Each row comes from the steps of one walk. Every step used is in the known rows, and no mark comes twice. Write the walk behind each row, first mark first.
(in the rows, 128 means zero)
Known rows
zudi/kodo/ramak/nubup: [116 144  96 113  75 147 115  94 163 142 154 135 101 144 139  98 133 119
 135 169 175  85 173 110 101 131]
kodo/vopo/dipim/zudi: [150 125  89 119  95  81 121  88 169 116 106 174  64 139 138 140  99 139
 116 185 159 169 143 101 118 136]
ramomun/vopo: [136 149 101  79  96 108 127  86 173 150 122 153  83 133 139 131  89 120
 126 200 156 146 175 112 128 110]
dipim/zudi: [140 140  84 106  82  78 118  79 161 123 134 174  70 136 143 130  78 125
 113 183 154 140 157  87 121 143]
gigisiv/ramomun/vopo/kodo/ramak/nubup: [114 138 135 132 118 169 108  86 182 165 106 158  98 135 162 128 118  98
 146 193 166 127 167 137 113 112]
ramomun/gigisiv: [132 150  90 114  61  79 127  92 153 157 111 138  64 126 134 132  84  96
 116 163 165 135 179 117 119 128]
ramak/nubup/vopo/kodo/lesut/pegil: [130  97  78 159  96 134 126  74 136 143 103 121 140 147 134 104 144 105
 110 148 122 151 136 108  62  97]
zudi/kodo/lesut: [131 134  89 104  72 110 134  82 154 138 144 125 107 145 125 127 123 106
 114 191 153 102 152  92  88 126]
ramak/nubup/vopo/kodo/lesut: [123 103  91 154  92 136 118  73 144 158 120 127 127 149 116 106 124 105
 110 171 138 139 148  92  72 104]
zudi/kodo/ramak/nubup/vopo: [108 146  85 123  93 135 129  83 147 149 150 134 124 130 113  82 138 114
 125 171 165  80 185  95  92 122]
gigisiv/ramomun/vopo/dipim/zudi/kodo/lesut: [138 123 109 120 102 106 134  65 199 133 122 188  79 149 136 155 126 100
 111 252 160 138 136  89 100 116]
lesut/pegil/vopo/dipim/zudi/kodo/ramak: [153 134  65 105 117 104 152 112 153  94 118 160 103 133 134 117 153 145
  99 163 144 113 137 119 100 142]
gigisiv/ramomun/vopo/dipim/zudi: [136 133 102 108 110  85 127  73 199 138 104 200  48 139 155 153  80 117
 122 225 168 171 154 109 129 124]
pegil/vopo: [135 138  62  80 103  88 135 105 138 138 108 135  89 131 130 116  87 111
 121 165 164 132 182 119 101 132]
lesut/pegil/vopo: [142 132  46  83 106  88 142 107 130 124  92 128 101 130 148 114 105 111
 122 142 147 143 171 135  92 126]
lesut/kodo/ramak/nubup/vopo: [123 138  61 134  94 138 128 102 126 167 138 125 115 149 156  92 129 130
 129 144 152 113 180 106  86 111]
dipim/zudi/kodo: [140 139  86 103  84  88 127  70 165 111 153 159  79 130 131 127  98 116
 109 200 160 109 157  75 121 144]
lesut/pegil/vopo/dipim/zudi/kodo: [159 117  49 101 111  83 150  96 158  88 114 154  85 136 135 122 130 130
  98 173 149 140 138 108  98 136]
dipim/zudi/kodo/ramak: [134 156 104 107  89 110 129  86 160 117 158 166  96 128 131 123 121 129
 112 190 156  82 152  87 124 151]
zudi/kodo/lesut/pegil: [138 128  73 107  73 109 143  82 146 123 127 117 121 146 142 127 143 107
 113 166 137 114 140 108  80 119]
gigisiv/ramomun: [110 147  82 101  89  80 129  80 155 153 105 144  68 130 160 134  66  91
 140 173 175 134 183 124 109 138]
ramak/kodo/vopo: [150 152  90 106  95 101 117  79 141 149 109 121  84 152 138 128 101  96
 122 162 167 142 172 127 114 131]
pegil/vopo/dipim: [140 128  57  87 104  82 141 116 154 137 101 135  72 143 128 120  90 136
 114 160 166 156 167 131 104 129]

Which walk is each row?
[145 120  55  96  97  99 141 103 127 132  92 132 121 145 142 121 133 107
 114 152 135 142 154 128  65 117]
kodo/lesut/pegil/vopo
[136 156  75 106  87 124 136 118 131 152 138 118  98 146 174 127 114 141
 127 141 147 110 164 122 112 129]
lesut/kodo/ramak
[114 143  97 115  71 136 107 103 159 154 135 149  93 151 150 101 114 129
 139 153 170 115 175 122 101 131]
kodo/ramak/nubup
[166 133  90 126  98  84 117  77 165 128 112 160  61 165 134 139 106 124
 102 177 165 168 140 112 121 140]
ramak/kodo/vopo/dipim/zudi
[127 135  85 122 117  97 143  78 136 145 114 118 112 116 115 118  86 119
 105 160 139 136 161 100 116 121]
nubup/vopo/kodo
[160 103  55 117  99  83 139 103 151 109  94 171  96 159 140 131 135 133
  93 168 130 169 121 115  71 125]
kodo/lesut/pegil/vopo/dipim/zudi
[149 139  68 109  96 108 132 100 128 142 111 111  89 139 171 136 107 116
 137 157 154 141 170 114 104 120]
lesut/kodo/vopo
[166 116  52 109  98  98 143 105 140 141  92 118 101 184 137 123 142 115
  92 141 143 166 135 149  69 117]
ramak/kodo/lesut/pegil/vopo/dipim
[145 116  92 130  90 121 135  90 142 130 105 113 122 146 152 139 127 119
 107 146 117 148 119 123  86 115]
vopo/kodo/lesut/pegil
[164 119  68 131  99  92 131 100 152 120 114 149  65 151 168 146 111 145
 116 172 151 168 138 102 110 126]
lesut/kodo/vopo/dipim/zudi
[154 136  73 113  73 104 129  79 139 147 116 118 108 179 151 128 130 101
 104 144 137 145 140 132  81 119]
ramak/kodo/lesut/pegil
[139 135  86 105  98 100 140  92 165 123 116 120  81 132 127 130 117 125
 124 179 171 135 157 111 113 127]
zudi/kodo/vopo/dipim
[123 126  84 145  94 110 119  89 167 141 132 186  89 148 123  96 120 153
 110 170 156 137 154  93 100 127]
kodo/ramak/nubup/vopo/dipim/zudi
[129 109  66 141  89  87 118  73 172 134 128 181  70 150 123 102  96 137
 107 181 162 164 156  84  98 122]
ramak/nubup/vopo/dipim/zudi
[130 111  69 139  92  96 127  65 176 122 146 167  79 144 110  99 117 129
 103 197 168 134 157  70  97 123]
ramak/nubup/vopo/dipim/zudi/kodo
[158 113  60 108 101  99 142  83 139  99 120 156 121 140 130 125 152 100
  98 190 133 115 137  92  68 129]
dipim/zudi/kodo/lesut/pegil/vopo
[137 121 106 126  86 121 128  89 150 143 120 121 109 148 133 141 108 117
 108 169 134 137 133 108  95 123]
vopo/kodo/lesut
[151 122  66 104 124 109 143 108 130 117  86 111 112 122 146 124 110 112
 111 137 133 149 149 138  99 125]
lesut/pegil/vopo/kodo
